Known rows, with every way that one mark hangs from another
tapaves[petu[kirevir[debep mabo ritas]]]: [-0.435 -0.424 -0.875  0.109  0.000  0.000  1.569 -0.820 -2.821  1.215
  0.107  0.898  0.479  0.504  0.177  0.733 -0.346 -0.186 -1.597  0.987
 -0.584 -0.694 -1.200 -1.011]
murek[mabo ritas]: [ 1.125  2.674 -1.990  0.462 -1.331  1.274  0.139 -0.892  0.660 -1.980
 -1.475 -0.096 -1.126  1.700  1.146  0.858  1.668  0.406 -1.150 -1.807
  1.742  0.221  0.484 -0.650]
debep[kirevir[ritas] murek]: [ 0.431  1.402  2.700  0.871  0.185  1.459 -0.747  1.336  0.736 -0.246
 -0.223  0.395  0.208  1.043 -0.232 -1.143  1.567 -0.310  2.516  0.101
  0.308  0.890 -1.356  0.740]
kirevir[mabo]: [ 0.555  2.574  1.359 -0.285 -0.605 -0.783  2.549 -0.043 -1.018 -0.943
  2.354 -2.398  0.361 -1.842  2.301 -0.400  0.379  0.104  0.277  1.764
 -0.753 -1.638  1.152 -0.720]
petu[kirevir[mabo[murek] ritas] tapaves]: [-1.523 -0.840 -1.319 -0.270 -0.408 -0.587 -0.178  0.116 -0.358  3.130
 -0.656 -0.530  0.918 -0.047 -1.387 -0.359 -1.235 -0.574  1.404  1.639
 -0.377  1.104  2.178 -0.786]
mabo[murek]: [-2.010  0.606 -0.727 -0.862 -1.338 -2.098  1.465 -0.911  0.225 -1.503
 -1.837 -0.770 -1.896 -0.376  1.095 -3.816 -0.330 -0.453 -0.790  3.403
 -0.148 -0.202 -0.099  1.297]
debep[kirevir[mabo petu] murek]: [ 2.003  1.913  4.084  0.644  0.459  2.753 -0.400  0.914  1.277 -1.461
  2.816 -1.685  0.972 -1.164 -0.097  1.582  0.477 -0.321  3.729 -1.428
 -0.080 -0.949  0.380  1.336]
debep[kirevir murek]: [ 0.755  1.188  3.015  0.441 -0.394  1.515  0.856  1.323  2.118 -3.084
  1.438 -0.506  0.220  0.893 -0.567 -1.000  0.902  0.289  2.655  0.300
  0.772 -0.577 -0.014  0.443]
tapaves[petu[kirevir[ritas[murek]]]]: [-1.022 -0.731 -1.766 -0.115 -0.523 -0.097  1.937 -0.454 -1.331  0.819
 -0.048 -0.145 -0.092  1.838 -0.367  0.301  0.180  0.118 -2.095  0.897
  0.042  0.084 -1.664 -0.841]
fivus[tapaves]: [ 1.672 -2.669 -0.291 -1.271  0.299 -1.540  2.087  1.376 -1.431 -2.656
  0.252 -0.668  0.000  2.572  1.101 -2.534  1.152 -0.172 -0.104  1.016
 -1.047 -0.951  0.274  0.133]
murek[mabo]: [ 0.888  2.521 -1.327 -0.571 -0.596 -0.279  1.110  0.126 -0.717 -1.984
 -1.122 -0.410 -1.702  0.571  1.589  0.061 -0.415  0.446 -0.279 -0.161
  0.665  0.096  1.814 -0.919]
petu[kirevir[debep mabo[murek[ritas]]] tapaves]: [-1.662 -0.891 -1.404  0.357 -0.161 -0.566 -1.024 -1.004  1.385  0.796
  0.156  0.481  0.477 -1.399 -1.623  0.013 -1.534 -0.186  0.718  1.278
  0.118 -0.262  2.209 -0.690]
debep[kirevir]: [ 0.443 -0.210  1.309  1.125 -2.220 -0.708  1.832  0.047  0.849 -2.025
  0.813 -0.700 -0.239  1.271 -1.600 -2.029  0.596 -0.104  0.855  1.949
  0.953 -1.228  0.191 -0.467]
petu[kirevir[mabo[murek]] tapaves]: [-1.371 -1.028 -1.044 -0.607 -0.916 -0.629  1.366  0.042  1.195  0.296
  0.992 -1.579  0.867 -0.231 -1.664 -0.057 -1.867 -0.107  1.439  1.885
  0.179 -0.404  3.479 -1.016]
debep[kirevir murek[mabo ritas]]: [ 2.052  2.291  1.509  1.675 -0.494  3.892 -0.414  0.833  2.446 -3.655
 -0.384 -0.133 -0.073  1.632 -0.761  0.977  2.092  0.609  2.386 -2.334
  2.236  0.024  0.533  0.124]
tapaves[petu]: [-1.102 -0.730 -0.344 -1.449 -0.617 -0.717  3.653  0.014 -1.984 -2.009
  1.129 -0.362 -0.589  2.845  0.579 -0.719 -0.390  0.359 -1.729  1.616
 -0.961 -0.608 -0.630 -0.444]
ritas[murek]: [-1.525  2.262 -0.643  0.522 -0.024 -1.450  0.103 -0.066  2.439 -0.865
  0.885 -2.263 -2.197 -2.072  1.516 -1.276  1.346  0.894 -1.601  1.170
  0.412  0.343 -1.413  0.227]
tapaves[petu[kirevir[debep mabo]]]: [-0.240 -0.516 -0.734 -0.122 -0.409 -0.113  2.596 -0.976 -1.742 -0.707
  1.329  0.181  0.457  0.352 -0.053  0.916 -0.766  0.191 -1.593  1.016
 -0.263 -1.754 -0.284 -1.309]
mabo[murek[ritas]]: [-1.891  0.719 -1.293 -0.083 -1.851 -0.981  0.727 -1.579  1.142 -1.563
 -2.151 -0.527 -1.509  0.372  0.722 -3.268  1.216 -0.420 -1.395  2.383
  0.470 -0.086 -1.049  1.377]
kirevir[debep[murek[mabo]] petu ritas]: [-0.230  2.662  0.396 -0.586  3.166  0.351 -6.742 -0.743 -1.936  4.611
 -2.124  3.614 -1.856 -2.275  2.634  1.302 -0.586 -1.562  0.219 -2.600
 -2.063  3.005 -3.081  2.473]
petu[kirevir[debep mabo] tapaves]: [-1.048 -0.716 -0.612 -0.224  0.255 -1.130 -0.467 -0.274  1.022  1.017
  1.767  0.397  0.779 -1.222 -1.369  0.646 -2.073 -0.127  1.072  1.038
 -0.252 -0.543  2.698 -1.581]
petu[kirevir]: [-0.051  0.005 -1.042 -0.349 -1.904 -1.550  1.969 -1.434  1.445 -0.069
  1.243 -0.504  0.602  0.410 -0.342 -0.412 -0.314 -0.357 -0.954  1.698
  1.029 -1.548  0.409 -1.443]
fivus[murek]: [-1.175  0.724  1.392 -1.323 -0.741 -2.791  1.714  0.055  2.309 -1.472
 -0.030 -0.503 -0.620 -1.656  1.464 -1.065 -0.702  1.584 -2.982  0.449
  0.760 -0.135 -0.563  0.084]
kirevir[petu]: [-0.201  0.392  0.501 -1.738 -0.473 -1.655 -0.558 -1.163  0.051  0.964
  1.933 -0.603 -0.699  0.203  0.975  0.426 -0.943 -1.178 -0.407  0.036
 -1.312 -0.235 -0.877  1.407]
petu[kirevir[debep] tapaves]: [-2.016 -1.825 -1.452 -0.761 -0.145 -2.169 -1.015 -0.572  1.798  0.807
  1.003  1.647  0.061  0.498 -1.938 -0.344 -2.231 -0.140  0.274  1.364
 -0.038  0.197  1.848 -1.204]

Rows
[-2.033  1.241 -1.611  0.305  3.073 -0.798 -7.861 -0.364 -0.828  5.849
 -2.470  2.652 -3.196 -2.790  0.811  1.059 -1.079 -0.954 -0.351 -2.355
 -1.811  4.299 -2.459  2.125]
kirevir[debep petu[tapaves] ritas[murek[mabo]]]
[ 1.381  0.937  3.352  0.971  0.424  3.932 -1.498  0.956  2.449 -1.252
  2.721 -1.364  1.443  0.326 -1.377  2.292  1.131 -0.259  3.871 -2.606
  0.153 -0.019  0.430  1.475]
debep[kirevir[mabo petu[tapaves]] murek[ritas]]
[ 1.352 -2.818  0.247 -0.739  0.005 -1.148  1.208  1.033  1.664 -2.926
 -1.047 -0.309  0.510  1.034  0.963 -1.331  1.867  1.551 -2.922 -1.791
  0.757 -0.497 -1.110  0.649]
fivus[murek[ritas] tapaves]
[-0.926 -0.606 -0.947 -0.459 -0.167 -0.676 -0.014  0.389 -0.411  3.310
  0.805 -0.521  1.476  0.500 -1.242  0.606 -1.015 -0.461  1.393  0.941
 -0.495  0.932  2.080 -1.496]
petu[kirevir[mabo ritas] tapaves]
[ 1.710  2.096  3.749  0.979  1.009  2.862 -1.936  1.031 -0.245  1.426
  1.276 -0.707  1.064 -1.089  0.208  1.318  1.053 -0.868  3.585 -1.599
 -0.577  0.624 -1.004  1.523]
debep[kirevir[mabo petu ritas] murek]
[-2.083 -0.367 -2.727  0.555  0.978 -1.168 -3.608 -0.102  0.999  3.609
 -1.589  1.993 -1.040 -0.766 -1.471  0.232 -1.145 -0.056 -0.060 -0.108
  0.326  2.457  0.566 -0.884]
petu[kirevir[debep ritas[murek[mabo]]] tapaves]
[ 2.233 -2.913 -1.236 -0.583  0.610  1.136  1.830  1.613 -0.581 -3.948
 -2.714 -0.072  0.076  2.502  0.534  0.875  1.195  2.332 -3.096 -3.682
  1.165  0.036 -0.097  0.115]
fivus[murek[mabo ritas] tapaves[petu]]
[ 1.863 -3.971 -0.296 -0.290  0.027  0.609  2.704  0.949  0.327 -2.761
 -0.597 -0.639  1.768  1.570 -0.204  0.812  1.435  1.858 -3.170 -2.458
  1.047 -1.250 -0.781 -0.123]
fivus[murek[ritas] tapaves[petu[kirevir[mabo]]]]
[ 2.467 -1.735 -0.745 -0.308  0.254  0.236  0.703  1.276  0.908 -3.366
 -2.646 -0.273 -0.150  1.039  1.145  0.012  1.518  1.905 -2.481 -3.319
  1.601  0.057  0.249  0.212]
fivus[murek[mabo ritas] tapaves]
[-0.615 -0.670  0.718  1.375 -0.322  0.066 -2.555  0.466  0.630  2.648
 -0.214 -0.286 -0.902  0.410 -2.343 -0.386  0.332 -0.782  1.497 -0.316
 -0.109  1.878 -1.326  1.177]
debep[kirevir[petu[tapaves] ritas[murek]]]
[ 1.737 -3.254 -1.367 -0.059  0.854  0.529  2.164  1.342 -2.600 -1.101
 -0.058 -1.110  0.764  2.186  0.168 -0.494  1.504  0.125 -0.706 -0.054
 -0.781 -0.735 -0.522 -0.301]
fivus[tapaves[petu[kirevir[mabo ritas[murek]]]]]
[-0.626  0.755  1.297 -0.775  2.042 -0.835 -3.409 -0.589 -1.085  2.188
  2.427  0.552 -0.573 -3.429  1.001  1.620 -2.298 -1.008  1.112 -0.689
 -2.697  0.188  0.675  1.232]
kirevir[debep mabo petu[tapaves]]
[ 0.383  0.936 -0.923  0.740 -2.082  0.019  1.875 -1.825  0.993 -0.071
  0.542 -1.736  1.093 -1.446 -0.053 -0.037  0.354 -0.402 -0.410  1.555
  1.284 -2.091  0.878 -0.891]
petu[kirevir[mabo[murek[ritas]]]]
[-0.366  3.066  0.681  1.024  1.529 -1.517 -2.600 -0.628 -3.454  3.840
 -1.093  1.691 -0.519 -3.915  3.003 -1.201  0.655 -0.910 -0.524  1.277
 -1.826  0.644 -2.117 -0.051]
kirevir[debep mabo ritas]
[ 1.205  1.174  1.838  2.080 -1.295  0.282  0.814  0.537 -1.483  0.960
 -0.086 -0.869  0.614 -0.371 -0.717 -1.244  1.532 -0.469  1.607  1.425
  0.292 -0.394 -0.353 -0.485]
debep[kirevir[mabo ritas]]
[-0.784 -0.754 -0.725 -0.718  0.031  0.043  1.920 -0.687 -0.799 -1.246
  0.933  1.155 -0.009  1.472 -0.139  0.605 -0.801  0.143 -1.526  0.681
 -0.149 -0.915 -0.866 -0.725]
tapaves[petu[kirevir[debep[murek]]]]
[ 0.262  1.475 -1.048  0.453 -0.307  0.156 -1.176 -1.641  1.968 -0.369
  0.018  1.624  0.079 -0.964  0.293  0.866 -0.017 -0.134 -0.702 -0.549
  1.390 -0.868 -0.174 -0.918]
petu[kirevir[debep[murek[mabo ritas]]]]
[ 0.880 -4.082  0.463 -1.770  0.843 -1.325  3.200  1.958 -0.815 -3.401
 -0.766 -0.321  0.267  1.724  0.632 -1.021  0.102  1.959 -2.872 -0.950
 -0.265 -0.512 -0.620  0.396]
fivus[murek tapaves[petu]]
[-0.087 -0.465 -0.860 -0.254 -0.609  0.313  2.916 -0.446 -2.723  0.828
  0.631 -0.439  1.007  1.538  0.041  0.787 -0.106 -0.028 -1.332  1.020
 -0.388 -0.783 -0.597 -1.254]
tapaves[petu[kirevir[mabo ritas]]]
[ 1.308 -4.574 -0.173 -1.299  0.364 -0.903  3.265  1.448 -0.272 -2.861
 -0.701 -0.274  0.924  1.648 -0.196 -0.327 -0.124  1.757 -2.991 -1.196
  0.494 -0.997 -0.358 -0.098]
fivus[murek tapaves[petu[kirevir]]]
[ 1.551  2.499  1.663  1.258  0.469  2.779 -1.191  1.767  0.099 -0.806
 -1.651  0.541 -0.396  0.951 -0.069  0.124  1.244  0.117  2.939 -1.497
  1.065  1.414 -0.046  0.288]
debep[kirevir[ritas] murek[mabo]]
[ 0.280 -0.653  1.696  0.928 -1.109  0.814  0.067  0.100  0.263 -0.280
  0.972 -1.784  0.002 -0.636 -2.197 -0.363 -0.835 -0.707  2.774  0.745
 -0.176 -0.484  1.584  1.106]
debep[kirevir[mabo[murek] petu[tapaves]]]
[-0.861  2.036  2.124 -0.734  3.946  0.717 -6.394  0.304 -2.254  5.548
  0.313  2.079 -0.186 -3.532  2.229  1.907 -1.122 -1.481  2.201 -2.092
 -3.380  2.662 -1.386  2.326]
kirevir[debep[murek] mabo petu[tapaves] ritas]
[-1.828 -1.677 -1.700 -0.984 -0.534 -1.574 -0.541  0.090  0.486  3.101
 -0.121  0.709  0.664  2.135 -1.872 -0.394 -1.248 -0.619  0.588  1.315
 -0.252  1.640  1.333 -1.190]
petu[kirevir[ritas] tapaves]
[ 0.500  0.998  1.345  2.143 -1.418  0.374  0.669  0.183 -1.428  0.885
 -1.466 -0.938  0.034 -0.846 -0.855 -2.310  1.317 -0.694  1.652  2.070
  0.454 -0.185 -0.404  0.285]
debep[kirevir[mabo[murek] ritas]]
[-0.316 -0.679 -1.216 -0.134 -1.338  0.882  3.482 -1.053 -1.168 -1.267
  0.677 -1.069  0.770  1.531 -0.456  0.717  0.040  0.132 -1.551  1.061
  0.408 -1.667 -0.068 -0.779]
tapaves[petu[kirevir[mabo[murek[ritas]]]]]
[-0.958  0.012 -0.064 -0.096  0.848  0.445 -1.381 -0.040  1.976  0.358
  1.923  0.598  1.182 -1.002 -0.841  1.495 -1.125  0.099  1.556 -0.267
 -0.009 -0.212  2.094 -0.988]
petu[kirevir[debep[murek[ritas]] mabo] tapaves]
[-1.474  0.574  0.277  0.014  1.450 -0.074 -4.136 -1.486 -0.399  2.074
  0.038  0.636 -1.092 -3.656  0.547  0.531 -1.488 -1.204  0.704 -0.498
 -1.914  0.429  0.096  2.377]
kirevir[debep mabo[murek[ritas]] petu[tapaves]]
[-1.661 -0.383 -1.511 -0.542  1.367 -0.346 -3.273  0.261  0.578  2.842
 -1.195  2.720 -0.067  0.321 -0.972  0.509 -1.654 -0.421  1.208 -0.384
 -0.169  2.273  1.027 -0.705]
petu[kirevir[debep[murek[mabo]] ritas] tapaves]
[-0.660  0.456 -1.451  0.489 -0.589 -2.119 -1.763 -1.919 -0.249  3.286
 -1.117  2.461  0.074 -0.951  0.179 -0.819 -0.079 -1.002 -1.536  1.396
  0.319  0.106 -1.736 -0.933]
petu[kirevir[debep ritas]]
[-0.334  0.166 -0.371 -0.096  0.625  0.799  1.118 -0.493 -2.402  0.866
  0.360  0.847  0.669  0.316  0.548  1.056 -0.279 -0.066 -1.012  0.372
 -0.649 -0.458 -1.317 -0.781]
tapaves[petu[kirevir[debep[murek] mabo ritas]]]
[-0.034  1.153 -0.988  1.296 -1.099 -0.438 -0.207 -2.391  0.832  0.411
 -0.219  0.185  0.498 -2.949  0.183 -0.259  0.069 -0.559 -0.909  1.445
  1.020 -1.930  0.086 -0.666]
petu[kirevir[debep mabo[murek[ritas]]]]
[ 2.456  2.019  1.727  1.254 -0.160  4.381 -1.961  0.345  2.453 -2.155
  0.209 -0.116 -0.040  1.251 -0.932  2.560  1.355 -0.119  2.698 -3.794
  1.623  0.320 -0.053  1.321]
debep[kirevir[petu] murek[mabo ritas]]
[ 1.990 -3.014 -0.650 -1.342  1.207  0.073  2.710  2.484 -1.452 -3.984
 -2.332 -0.257 -0.386  1.629  0.831  0.330 -0.247  2.301 -2.558 -2.676
  0.563  0.007  0.799 -0.029]
fivus[murek[mabo] tapaves[petu]]
